Each row was made from one small tree. Brackets hold a mark, then the marks that hang from it, in alphabetical order. Every link used is in the known rows. Write each row's tree.
Known rows:
[nuzupib [tibaf rete] zibi]: [ 0.80  0.95  1.68 -1.50  0.87  0.30  5.32 -1.62 -0.87  2.83  0.37 -1.99
  0.53 -1.52 -0.89  2.33  1.25  1.48 -0.79]
[neru [nuzupib tibaf zibi] [rete loros]]: [ 2.86 -0.80  1.18  0.21 -0.29 -1.20  3.71  1.27  5.56 -1.00  0.51 -3.08
 -0.26 -3.60 -2.61  1.94 -0.95  4.19 -1.24]
[neru nuzupib [rete loros]]: [ 2.77 -2.01 -0.60 -0.52  0.71 -0.82  2.45  1.99  5.66 -0.77  0.40 -1.58
 -1.27 -3.18 -0.84  0.86 -2.28  2.65 -0.46]
[nuzupib neru]: [ 0.88 -0.12  0.85 -1.56 -1.13  0.65  2.63 -0.22 -1.03  0.67  0.42 -0.89
 -0.51  0.31  1.12  1.81 -1.92  1.61 -0.02]
[tibaf neru [nuzupib zibi] [rete loros]]: [ 2.64  0.29  1.15 -1.03  0.69 -0.47  5.45  1.51 -1.30 -1.00  0.03  0.63
 -0.18 -4.06  1.66  2.36  1.92 -0.90 -2.21]
[tibaf nuzupib]: [ 1.35 -0.21  0.23 -1.81 -0.45 -0.29  2.11  0.27 -1.14 -3.66  0.13 -0.23
 -0.31 -1.29  1.25  0.41  0.11 -0.56  0.30]
[vimeg [nuzupib tibaf] zibi]: [-1.96  0.27  0.10  2.14  0.90  0.53 -0.24 -1.84 -1.71 -2.03  0.07 -1.30
 -0.81  1.43  0.83  1.49  2.24  2.28 -1.23]
[tibaf [nuzupib zibi] rete]: [ 1.20  0.39  1.59 -1.65 -0.43 -0.44  5.36  0.31 -1.89  2.01 -0.19 -0.77
  0.63 -1.22  0.49  2.30  0.65 -0.54 -0.72]
[neru [nuzupib tibaf] [rete loros]]: [ 2.77 -1.60 -0.36 -0.57  1.32 -0.80  3.36  0.90  6.13 -4.44  0.58 -2.35
 -0.80 -3.47 -1.58  0.66 -1.43  3.48 -0.51]
[neru [nuzupib zibi] [rete loros tibaf]]: [ 2.35 -2.44  1.11  0.10 -0.54 -0.80  4.41  1.77  3.90  4.55  0.52 -2.31
 -1.72 -6.34 -1.69  1.77 -1.76  2.67 -1.61]
[rete loros [tibaf [nuzupib neru]]]: [ 1.89 -1.11  0.23 -0.91 -1.68  0.27  5.79  1.24 -1.37 -2.09  0.22 -0.80
 -1.98 -7.05  1.97  1.56 -1.94  0.96 -1.13]
[neru nuzupib [rete loros tibaf]]: [ 2.17 -3.14 -0.35 -0.46  1.09 -0.42  3.70  1.11  4.53  0.81  0.57 -1.68
 -2.21 -6.06 -0.83  0.46 -1.94  1.82 -1.04]
[rete loros [tibaf neru nuzupib]]: [ 2.47 -0.99  0.09 -0.99  0.79  0.13  3.57  1.24 -1.90 -5.03  0.70  1.31
 -2.20 -6.75  2.66  0.20  1.36 -1.62 -1.59]
[tibaf nuzupib rete]: [ 0.68 -0.23  0.05 -2.34  1.15 -0.04  4.80 -0.41 -1.70 -1.13 -0.07 -0.29
  0.10 -1.23  1.42  0.90 -0.03 -1.65 -0.13]
[vimeg [nuzupib neru tibaf] zibi]: [-2.61  1.28  0.84  2.61  0.05  0.78  1.22 -1.64 -2.06 -1.34 -0.03 -1.38
 -0.63  3.11  0.98  2.72 -0.06  3.09 -1.29]
[vimeg nuzupib]: [ 0.48  0.04  0.92  1.19 -0.83  0.44 -0.17  0.25 -1.86  0.66  0.06 -0.95
 -1.40 -0.74  1.34  0.88  0.89  1.56 -0.51]
[vimeg [nuzupib [tibaf [rete loros]] zibi]]: [ 1.80  0.36  1.56  2.07 -0.51  0.47  5.53  0.53 -0.95  2.48 -0.04 -2.67
 -0.93 -5.56  0.04  2.82  2.10  3.23 -2.05]
[vimeg [nuzupib [neru rete] tibaf] zibi]: [-3.28 -0.60  0.94  3.07  1.72 -0.02  1.33 -1.57 -0.78 -1.91 -0.07 -1.76
  0.40  4.35 -0.35  2.61 -0.59  2.61 -1.58]
[vimeg [nuzupib [neru rete]] zibi]: [-2.88 -1.42  0.70  2.97  1.15 -0.22  0.18 -0.40 -1.42  1.17 -0.26 -1.20
 -0.01  4.28  0.37  2.72 -1.04  1.55 -1.60]
[neru rete]: [ 0.87 -2.28  0.27 -1.46  1.52 -0.53  0.93 -0.09  0.91 -0.22  0.53 -1.12
  0.08 -0.54 -0.39  0.33 -0.40  0.52  0.01]

Which tree is each row?
[ 1.23 -0.36  1.96 -0.24  0.24 -1.33  2.77 -0.28  4.48 -0.16  0.52 -2.68
  0.28  1.38 -2.97  1.63 -1.10  3.24 -0.37] : [neru [nuzupib tibaf zibi] rete]
[ 1.20  1.49  1.62 -1.05  0.19 -0.04  5.64 -0.77  2.44  2.77  0.26 -2.26
 -0.06  0.15 -1.32  2.32 -0.78  2.44 -0.70] : [neru [nuzupib [tibaf rete] zibi]]
[ 2.14 -0.92  1.94  0.40 -1.14 -0.49  5.38  0.72  2.14 -0.65  0.40 -3.01
  0.45 -3.13 -2.00  3.15 -1.30  4.31 -1.34] : [nuzupib [neru [rete loros]] tibaf zibi]
[ 0.31 -0.47  1.25 -1.27 -1.18  0.28  4.78 -0.34 -2.63 -1.76  0.25 -0.27
 -1.43 -2.14  1.63  1.25 -2.19 -0.30 -0.48] : [rete [tibaf [nuzupib neru]]]
[ 2.74  0.75  0.75 -0.40 -0.26  0.00  7.12  0.47  3.74  2.07  0.30 -2.69
 -0.79 -4.32 -1.05  2.75 -0.85  3.74 -1.43] : [neru [nuzupib [tibaf [rete loros]] zibi]]
[ 1.45  1.19  2.23 -0.73 -0.64 -0.94  1.52  0.98 -2.68 -2.13  0.27  1.17
 -0.01  0.56  1.15  1.35  1.64 -0.94 -1.01] : [tibaf neru [nuzupib zibi]]
[-1.54 -1.15  0.10  3.22  1.20  0.06  2.07 -0.11  0.58 -2.91 -0.15 -2.15
 -0.37 -0.15 -0.14  2.92 -0.31  3.59 -2.21] : [vimeg [nuzupib [neru [rete loros]] tibaf] zibi]
[ 2.28 -1.10 -0.01 -0.44  0.98  0.45  2.54  1.04  1.60 -0.63  0.90  0.64
 -3.04 -5.58  1.46  0.32 -0.34  0.80 -1.52] : [rete loros [tibaf [neru nuzupib]]]
[ 1.08 -0.48  2.30 -0.39  1.02 -1.78  1.73  1.11 -1.35 -3.19  0.31  0.81
  0.88  2.00 -0.58  1.18  1.37 -1.41 -1.27] : [tibaf [neru rete] [nuzupib zibi]]
[ 1.84 -3.18 -0.38 -1.12  1.19 -0.82  4.34  1.08  0.74 -3.63  0.22 -0.90
 -1.17 -7.32  0.46  0.06 -0.48 -0.49 -1.18] : [neru [rete loros [tibaf nuzupib]]]
[ 1.56  0.97  2.00  2.27  1.14  0.43  4.19  0.72 -2.34  0.35  0.24 -0.70
 -0.80 -3.50  0.82  2.61  2.99  1.64 -2.87] : [vimeg [nuzupib [tibaf neru [rete loros]] zibi]]
[ 1.26  1.08  2.36  2.26 -1.28  0.88  6.73  0.41 -1.24  3.16 -0.12 -2.87
 -0.57 -3.31 -0.05  4.06 -0.19  3.94 -2.21] : [vimeg [nuzupib neru [tibaf [rete loros]] zibi]]
[-2.67 -0.89  0.71  3.05  3.94 -0.28 -1.41 -1.78 -1.63 -4.84  0.42  0.40
  0.06  4.86  0.09  1.06  2.69 -0.10 -1.88] : [vimeg [nuzupib [tibaf [neru rete]]] zibi]
[ 2.57 -0.82  1.82 -0.03  1.86 -0.75  2.66  0.76  1.29 -3.37  0.88 -0.95
  0.18 -3.02 -1.38  1.60  1.99  1.52 -2.03] : [nuzupib [tibaf [neru [rete loros]]] zibi]
[ 2.90 -1.59  0.90 -0.15 -0.79 -1.35  2.89  2.35  5.30  2.61  0.30 -2.47
 -0.68 -3.58 -1.95  2.04 -1.38  3.73 -1.11] : [neru [nuzupib zibi] [rete loros]]
[ 2.42 -1.32 -0.09 -0.91  1.06  0.79  2.51  0.50 -1.94 -1.21  1.03  0.87
 -2.64 -6.69  2.14  0.29  1.38 -0.34 -1.65] : [rete loros [tibaf neru]]
[ 2.73  0.01 -0.72 -1.31  1.27  0.43  6.14 -0.06  4.46 -1.45  0.39 -2.11
 -1.07 -4.21  0.25  1.51 -1.13  2.64 -0.74] : [neru [nuzupib [tibaf [rete loros]]]]
[ 2.00 -0.18  1.70 -0.03 -3.10 -0.14  6.66  1.72 -1.68  1.62  0.04 -1.45
 -1.54 -7.18  0.84  2.89 -1.15  1.92 -1.79] : [rete loros [tibaf [nuzupib neru zibi]]]
[ 1.31  1.22  1.88 -0.90  0.89 -0.17  3.88  0.21  0.70  4.50  0.47  0.46
 -0.47  1.79  0.19  2.31 -0.35  0.35 -1.24] : [tibaf [neru [nuzupib zibi]] rete]
[ 2.57 -1.63 -0.40 -1.42 -0.38 -0.02  4.45  0.98 -0.77 -2.27  0.25 -0.69
 -2.23 -8.49  1.79  0.22  0.25 -0.29 -0.97] : [rete loros [tibaf nuzupib]]
[ 2.53  0.31  1.17 -0.46  0.42 -0.06  5.20  1.73  1.94  3.58  0.50  0.01
 -1.13 -2.99  0.89  2.58  0.13  1.36 -1.93] : [tibaf [neru [nuzupib zibi]] [rete loros]]
[ 0.01  0.52  0.94  0.98  1.40  0.84  3.38 -1.59 -1.92 -0.75  0.08 -1.56
 -0.61 -0.51  0.74  1.26  1.15  1.43 -1.02] : [vimeg [nuzupib [tibaf rete]]]
[ 2.89 -0.11  0.61 -1.25 -0.78 -0.43  6.38  1.84 -0.55  1.45 -0.22 -1.41
 -0.19 -5.63  0.77  2.64  0.83  0.50 -1.43] : [tibaf [nuzupib zibi] [rete loros]]
[-3.62 -2.05  0.92  3.03  1.58  0.27  1.66 -1.26 -3.03  3.11 -0.07 -1.08
 -1.23  1.30  0.46  2.35 -1.47  0.80 -1.80] : [vimeg [nuzupib [neru [rete tibaf]]] zibi]
[-0.10  1.75  2.88  1.83  1.34  0.41  3.27 -0.96 -3.61  1.10  0.27 -0.17
 -0.18  1.56  0.32  2.21  2.71  0.54 -2.17] : [vimeg [nuzupib [tibaf neru rete] zibi]]
[-1.89  1.27  0.67  2.50  2.15  0.56 -1.36 -1.80 -3.15 -4.02  0.43  0.75
 -0.81  3.33  1.54  1.21  3.13  0.40 -1.87] : [vimeg [nuzupib [tibaf neru]] zibi]
[ 2.16 -1.95  0.02 -0.80  2.21 -1.17  1.68  2.02  0.87 -7.48  0.34  0.92
 -0.14 -2.25  0.92  0.19  0.72 -1.18 -1.39] : [tibaf [neru [rete loros]] nuzupib]
